Each row was made from one walk, in order. Every step used is in the known rows, and no mark comes twice. Write each row's walk.
Known rows
vozi/foguriz/niba: [ 4.78 -0.19  3.98  1.15  3.30 -1.86 -5.70 -4.55  2.99 -0.31 -2.12  2.77
 -0.95  4.04 -7.77 -2.84 -1.52  7.29 -1.12 -0.25  2.27]
vozi/didit: [ 3.67  0.18  5.15 -1.04  3.00  1.44 -2.50  0.11  0.90 -1.00  2.31  0.45
  2.46 -4.11 -6.31  0.35 -6.19  5.43  0.33  2.92  2.31]
didit/vodiz/foguriz: [-0.99  2.63  6.38 -0.86 -2.04 -2.64 -5.49 -2.65  8.90 -5.98 -1.20  2.98
 -1.69  0.05  5.70 -0.33 -1.29 -0.84  0.55 -0.13  0.69]
vozi/foguriz: [ 1.75  0.48  3.19 -0.01  2.60  0.21 -4.86 -4.00  6.70 -0.56 -2.64  3.60
 -2.02 -2.51 -6.45 -0.33 -0.58  5.07  3.42  0.74  3.54]
didit/vodiz/vuti/niba/foguriz: [-6.87  0.89 -1.18  1.14 -3.28 -0.93  0.28  6.21 -0.65 -0.51  1.62  2.56
 -2.64 -2.32  8.24  3.09  4.80 -4.59  3.52 -1.15 -1.97]
niba/foguriz/vozi/didit/vodiz: [ 2.00  0.17  2.01 -1.45  0.66 -0.16 -0.43 -2.01  2.94 -1.39  3.18 -2.50
  2.38 -1.27  1.51 -0.69  1.54  2.16 -0.32 -1.28 -4.30]
vuti/niba/didit/vodiz: [-0.50 -5.62  0.75  1.90 -1.72 -2.59  1.20  2.90 -3.00 -0.59  5.13  0.83
  1.98 -8.83  6.07 -0.53 -1.84 -3.39  1.07  6.33  4.42]
foguriz/vozi/didit/vodiz/neziv/niba: [-0.98  1.79 -0.25  1.32 -0.92 -0.70  1.83 -0.18 -0.38 -1.33  0.28 -6.58
  1.05  5.08  3.18 -4.03 -0.08  0.37 -2.69 -3.48  0.84]
vodiz/vuti/niba/foguriz/vozi: [-3.78  3.74 -5.90  1.80 -2.81  0.73  2.27  2.50 -3.21  4.53 -2.13  1.87
 -1.08  3.06 -1.70  3.42  9.03 -5.15  2.04 -3.11 -6.34]
vodiz/neziv: [-2.85 -0.15  3.45  1.11 -3.63  1.21  1.87 -2.04  4.88 -0.61 -0.39  0.56
  2.07  2.33 -2.12  2.07 -0.43 -0.96  0.36 -0.58  3.74]
vodiz/vuti/niba/neziv: [-3.80 -1.19 -6.17  1.45 -2.27  3.61  2.20  6.20 -4.32  2.84  2.25  2.93
 -2.82 -3.32  0.65 -0.47 -0.63 -1.72 -1.30 -0.84  5.36]
didit/niba/neziv: [-0.39 -4.95 -1.84 -3.20  0.67  3.58  2.11  0.25 -0.64  0.73  1.10 -1.08
 -0.27 -2.88  2.88 -1.20 -6.34 -0.31 -2.57  4.61  6.04]
vuti/niba/didit/vodiz/neziv: [-4.31 -5.44  0.05  5.18 -4.71 -2.71  4.56  2.11  0.31 -0.81  4.45 -2.90
  3.50 -1.63  5.19 -0.53  0.78 -4.08  0.82  2.43  4.68]
foguriz/niba/vuti: [ 4.47 -4.33 -0.19 -3.03  2.51  0.23 -1.66 -2.00 -4.32  0.65  2.21  4.71
 -3.17  0.52 -3.95 -0.07 -2.95  1.41 -5.98 -1.54  2.78]
neziv/niba/didit/vodiz/foguriz/vozi: [ 0.27  3.26 -2.30  1.53  0.11 -3.00  1.58 -1.71  1.35 -1.35 -3.76 -2.34
 -0.80  2.51  3.77 -1.70  3.20 -3.17  0.62 -2.68 -2.94]
vuti/niba/foguriz/vozi: [-2.07  1.09 -5.11  0.62 -3.03  2.84  2.25  0.11 -5.22  4.74 -3.03  1.95
 -0.97  1.11 -2.11  2.76  7.87 -3.49  2.09 -0.10 -6.57]
vozi/didit/vodiz/neziv/niba: [-2.23  0.58  2.76  0.92 -0.38 -0.88  0.81  2.24  0.57 -3.36  1.46 -5.32
  0.26  1.57  5.76 -3.36 -3.89  1.85 -0.69 -2.09  3.63]
neziv/niba/foguriz/vozi/didit: [ 1.39  3.67 -2.79 -0.73  3.29  3.08  2.35  1.34 -4.17  2.26 -2.80 -3.69
  0.26  1.07 -4.46  0.71  1.71  3.43  2.23 -2.98 -6.28]
niba/didit/vodiz: [ 0.90 -4.79  3.98 -0.43 -0.53 -2.44  1.85 -0.15  3.06 -2.79  4.86  0.64
  3.17 -8.95  4.74  1.12 -2.97 -1.91  0.64  4.41  5.01]
niba/foguriz/vozi/didit: [ 2.52  2.57 -0.87 -0.65  2.24  2.77  1.55 -1.33 -0.53  1.96 -0.96 -2.20
  2.62  0.41 -7.31  1.61  2.26  3.67  1.80 -2.08 -6.31]
niba/neziv: [ 0.50 -2.94 -1.51 -2.46 -0.88  6.20  2.91  0.09  0.46  0.78  0.90  2.47
 -1.57 -5.89 -1.63 -0.10 -3.32  2.04 -1.44  0.61  5.31]

Write each row's walk
[ 4.10  2.08  7.27  1.43  1.81 -5.26 -6.40 -2.35  4.13 -5.45  0.75 -1.24
  0.27  6.52 -0.10 -4.52 -4.18  5.57 -3.79 -1.30 -0.93]
vozi/didit/vodiz/foguriz/niba
[ 4.27 -0.88  1.36 -1.43  3.71 -1.62 -2.64 -2.31 -1.53  1.50  1.17 -4.36
  4.92  2.92 -3.69 -1.78 -5.50  1.33 -2.23  4.80 -0.35]
foguriz/vozi/didit/niba
[-3.93  0.47  1.38  1.65 -3.19 -3.49 -3.49  4.58 -1.03 -0.73  4.41  4.35
 -1.00 -2.58  6.66 -0.43  0.01 -4.73 -1.26  1.66  4.18]
didit/vodiz/vuti/niba
[-1.79 -3.69 -4.96  0.20 -2.87  5.92  2.46  3.38 -6.09  2.72  1.42  2.88
 -2.97 -5.72  0.05 -1.45 -1.78  0.15 -1.56  2.84  4.75]
vuti/niba/neziv
[ 0.78 -5.32 -1.22 -5.01  2.74 -0.09 -1.81 -1.01 -3.02  0.39  2.15  2.24
 -2.15 -2.96  2.45  1.23 -5.25 -2.99 -3.09  3.97  4.87]
didit/niba/vuti
[ 5.22  1.65  1.40 -0.76  2.55  1.31 -1.41 -2.59 -0.15  1.57  0.94 -1.00
  3.76 -0.13 -9.15 -0.76 -1.64  3.77 -1.80  0.44 -1.24]
foguriz/vozi/didit
[-0.60 -1.15 -7.10  2.66 -0.70  1.03  1.79  3.88 -3.80  2.36  5.59 -2.32
 -0.20 -0.99  1.41 -5.06  0.82  0.23 -4.24 -2.92  2.20]
foguriz/vozi/didit/vodiz/vuti/niba/neziv
[ 1.98  1.63  6.93  0.02 -0.91 -4.63 -5.84 -3.42  4.98 -4.91 -0.88  1.96
 -1.42  6.44  3.19 -3.02 -1.61  1.82 -3.58 -1.01 -0.30]
didit/vodiz/foguriz/niba
[ 4.95 -3.70  0.96  3.96  4.99 -3.42  0.59 -1.76  0.84  1.40 -0.84 -0.21
  2.07 -0.31 -8.67 -0.91 -1.55  5.42  1.62  0.98  2.79]
vozi/foguriz/niba/didit
[-0.91  3.39  0.52 -0.05  1.13 -2.47 -0.23  1.72  5.51 -1.49  3.58 -2.04
  2.02  1.43  2.24  0.74  3.37  0.01  0.00 -5.89 -3.04]
niba/foguriz/vozi/didit/vodiz/vuti
[-1.57  3.38 -4.10 -2.24 -0.46  3.64  3.83  0.00 -3.21  2.94 -5.77  0.11
 -2.72  1.73  0.00  2.72  5.89 -2.34  2.34 -3.25 -6.47]
neziv/niba/foguriz/vozi
[ 1.27  1.84 -0.58  1.76 -0.72 -3.48  0.61 -4.51  5.84 -1.39 -1.65 -1.17
  1.89  1.75  0.59 -0.20  3.73 -3.13  0.49 -1.44 -2.38]
niba/didit/vodiz/foguriz/vozi
[ 2.56  3.44  5.03  0.71  0.24 -2.42 -4.61 -2.75  2.82 -1.96 -3.83  3.09
 -1.46  7.65 -3.88 -0.85 -1.71  2.47 -2.43 -1.26 -1.35]
vodiz/foguriz/niba
[ 0.93  1.61 -3.52  1.71  0.71  2.37  0.72  1.36 -5.93  3.65 -0.14 -1.67
  1.59  0.42 -5.95  0.58  3.48  2.17  2.15  0.40 -6.61]
vuti/niba/foguriz/vozi/didit
[-2.74 -1.59  1.49 -3.44  0.08  0.88  0.68  1.26  0.39 -0.07 -2.21 -0.36
  0.17 -0.84  4.52  4.25 -1.35 -2.24  3.70  4.27 -1.99]
didit/niba/foguriz
[-0.46  0.17 -2.26 -2.53 -0.37  0.83  2.04 -2.40 -0.21  2.64 -3.26 -1.45
  1.53  3.76  1.13  2.85  3.70 -3.93  1.18  1.29 -5.58]
didit/niba/foguriz/vozi
[-4.17  2.44 -0.56 -2.66  0.16  3.93  3.12  3.96 -3.03 -0.13 -5.19  1.57
 -4.12 -2.90  3.96  3.93  1.61 -0.51  4.86 -1.15 -3.21]
neziv/niba/foguriz
[ 0.54  3.96  1.97 -0.81 -2.25 -2.21 -3.60 -5.95  7.34 -2.51 -2.38  1.21
 -0.38  4.34  1.70 -1.22  3.49 -2.24 -1.71 -2.38 -2.96]
didit/vodiz/foguriz/vozi
[-2.85 -1.60 -2.05  3.25 -0.16 -0.03  8.32  3.65 -2.93  1.08 -1.73 -3.88
  1.64 -1.53  0.14  1.78 -1.33 -2.00  3.37 -0.93  4.38]
vodiz/neziv/niba/didit
[-4.31 -0.17 -2.03  0.02 -3.31  3.56  1.27  3.97 -4.94  1.88 -1.46  3.68
 -2.42 -3.68  1.82  3.95  3.64 -1.72  4.99  2.57 -3.12]
vuti/niba/foguriz
[ 3.05 -0.26 -4.15 -1.20  5.24 -1.95 -3.14 -2.41 -2.03  0.11 -0.81 -3.00
 -0.86  4.48 -2.51 -1.57 -2.88  0.22 -2.81 -0.68 -1.54]
vodiz/foguriz/vozi/didit/niba/vuti
